What can hang from each mark:
fipilo: bati mulu pegom rafi
pegom: fepuv fipilo
mulu: fepuv fipilo
fepuv: bati mulu rafi
bati: fipilo

Every row comes from one small tree of marks. The marks that hang from a mark follow it in brackets, in alphabetical order. Every link used is in the known rows. Which tree was each row made from?
Known rows:
bati[fipilo[mulu rafi]]: [ 1.09 -0.04  2.64 -3.03 -0.42 -0.25  0.64  2.96  0.67 -2.08 -2.34  1.82
 -0.95  1.63 -0.45]
bati[fipilo]: [ 0.07 -2.49  1.18 -0.85 -0.21 -1.08 -0.63  2.24  0.98  1.12 -0.05  2.54
 -0.99  0.52 -0.53]
fepuv[bati]: [-0.39 -1.48  0.59  0.29  5.09 -0.19 -1.12  0.99 -1.64  1.45  2.10  0.95
 -1.30 -6.20 -0.78]
bati[fipilo[mulu]]: [ 0.90 -1.15  2.26 -0.35 -1.20 -2.92 -0.01  2.66  0.41 -1.24 -1.07  1.14
 -0.98  0.97 -0.52]
mulu[fipilo[bati pegom]]: [-3.07 -3.94  3.50  0.20 -0.36  2.47 -0.62  1.63  0.33  6.14 -4.49  1.96
 -1.18 -1.04 -1.09]
fipilo[bati mulu pegom rafi]: [-1.58 -2.37  3.26 -3.88 -0.94  2.87  2.86  2.50 -1.61 -0.35 -5.37 -2.76
 -1.65  4.83 -0.71]
fepuv[bati mulu[fipilo]]: [-0.83  1.40  3.50  1.78  4.50  1.26 -4.95 -0.84 -2.59  2.53  1.15  3.13
 -0.54 -7.17 -1.79]
mulu[fepuv[bati rafi] fipilo]: [-1.84  1.04  1.83  1.39  5.54  1.81 -3.01 -1.90  2.43  4.92  1.68  4.00
  0.07 -6.75 -1.48]
bati[fipilo[rafi]]: [ 0.24 -1.43  1.55 -3.57  0.62  1.53 -0.08  2.51  1.19  0.36 -1.34  3.20
 -0.97  1.15 -0.39]
pegom[fepuv[mulu[fipilo] rafi]]: [-0.98  2.57  0.45  1.43  5.52 -0.79 -5.39 -0.04  1.24 -0.70  3.33  2.80
  1.47  1.45 -1.99]
fipilo[mulu rafi]: [ 0.83  0.62  1.43 -4.17  4.80  1.04  0.78  2.85 -0.28 -3.81 -2.37  0.33
 -0.09  1.72 -1.11]
mulu[fepuv[rafi]]: [-1.18 -1.01 -2.04 -0.43  7.02  0.43 -1.78 -1.20  2.59  1.51  4.22  1.52
  0.74  1.24 -1.66]
fepuv[mulu]: [-0.51 -0.79  0.11 -0.06  5.63  0.28 -4.00  0.02 -1.55 -0.23  2.30  1.63
  0.49  1.69 -2.09]
bati[fipilo[pegom]]: [-0.36 -4.85  1.14 -1.75 -2.37  1.23  0.06  1.85  0.57  3.20 -0.97  2.40
 -1.05  0.86 -0.40]
pegom[fepuv]: [-0.96 -1.11 -0.88 -0.16  4.56 -1.29 -3.29  2.27  0.76 -1.38  3.23 -0.07
  0.32  2.51 -1.25]
pegom[fipilo[mulu]]: [ 0.90 -3.32 -1.73 -1.28  1.55 -3.11  1.63  3.31 -0.02 -3.45 -1.80  0.32
 -0.16 -2.32 -1.15]

Which tree is each row?
[ 0.60 -0.25  1.54 -0.08 -0.35 -2.57 -0.45  1.11  1.60 -0.86  0.58  1.25
 -0.57  1.48 -0.73]	bati[fipilo[mulu[fepuv[rafi]]]]
[-2.46 -2.92  2.07 -3.67  2.85  7.18 -2.27 -0.38  2.45  5.72 -2.13  3.49
  0.26 -1.02 -1.61]	mulu[fepuv fipilo[pegom rafi]]
[ 0.34 -2.63  2.18 -0.91 -3.77 -1.13 -0.51  2.52  0.35 -0.26 -0.87  0.34
 -0.85  2.42 -0.50]	bati[fipilo[mulu pegom[fepuv]]]
[ 0.26 -2.31  2.38 -4.01 -2.40  2.58  0.49  1.57  0.90  0.40 -2.11  1.14
 -0.84  2.54 -0.57]	bati[fipilo[mulu[fepuv] pegom rafi]]
[-0.08 -1.85  0.22 -0.73  0.95 -0.59 -0.31  1.51  0.02 -1.31  0.24 -0.84
  0.54  2.71 -1.18]	fipilo[mulu pegom[fepuv[rafi]]]
[-0.50 -0.12 -0.29 -2.10 -0.07 -2.65  0.51  4.18  0.32 -6.08 -1.95 -2.44
 -0.70  2.37 -0.98]	pegom[fepuv fipilo[bati mulu rafi]]
[-1.03  0.75  1.14  0.72  5.05  2.06 -3.39 -1.66  0.53  3.14  0.43  5.27
  1.42 -0.96 -2.14]	fepuv[mulu[fipilo[pegom]] rafi]
[-1.62  0.71  1.65  1.80  2.31 -3.76  0.30  0.57  0.30 -1.60  0.21 -3.35
 -1.11  4.18 -1.32]	fipilo[bati mulu[fepuv[rafi]]]
[-3.23 -4.67  0.96 -0.17 -0.99  0.88 -0.58  1.87 -0.73  2.78 -0.42 -2.70
 -1.37  4.84 -0.89]	fipilo[bati pegom[fepuv]]
[ 0.02  1.29  1.69 -0.43  1.70 -1.32 -2.77  2.18 -0.24 -2.28  2.43 -0.12
 -0.82 -1.33 -0.59]	pegom[fepuv[bati[fipilo[mulu rafi]]]]
[ 0.17  1.73  1.65  1.33  2.10  0.51 -2.58 -2.24 -1.53  2.06  3.32  3.82
 -0.39 -4.81 -1.08]	fepuv[bati[fipilo[pegom]] mulu rafi]
[-1.42 -3.98 -0.39 -1.33  1.83  2.53 -3.07  0.72 -0.78  1.68  1.85  0.37
  0.42  2.92 -1.59]	fipilo[pegom[fepuv[mulu]]]
[-1.70 -3.04  2.70 -3.70  2.44  6.10 -0.67  1.70  1.14  4.94 -4.67  4.65
 -0.03 -2.22 -1.19]	mulu[fipilo[pegom rafi]]
[-1.72  1.57  1.95  0.13  3.71  0.46 -5.40  1.23  0.01 -0.82  1.36  0.77
  0.34  3.00 -1.88]	pegom[fepuv[mulu[fipilo[bati rafi]]]]
[-1.65  2.68  1.05  1.99  4.56 -1.32 -5.05  0.11  1.04 -0.52  2.78  1.77
  0.91  2.41 -1.91]	pegom[fepuv[mulu[fipilo[bati]] rafi]]
[-0.64 -2.15 -1.15  0.10  0.63 -3.87  1.88  1.92  0.60 -2.76 -1.27 -1.53
 -0.87 -0.02 -1.22]	pegom[fipilo[bati mulu[fepuv[rafi]]]]
[ 0.45 -3.53  2.24 -1.29 -3.47 -0.50  0.68  2.31  0.01  0.83 -2.01  1.07
 -1.07  1.30 -0.43]	bati[fipilo[mulu pegom]]
[-1.78 -3.99  2.63  0.01 -2.18 -0.90  1.99  2.21 -1.94  0.82 -3.49 -3.66
 -1.77  3.90 -0.85]	fipilo[bati mulu pegom]
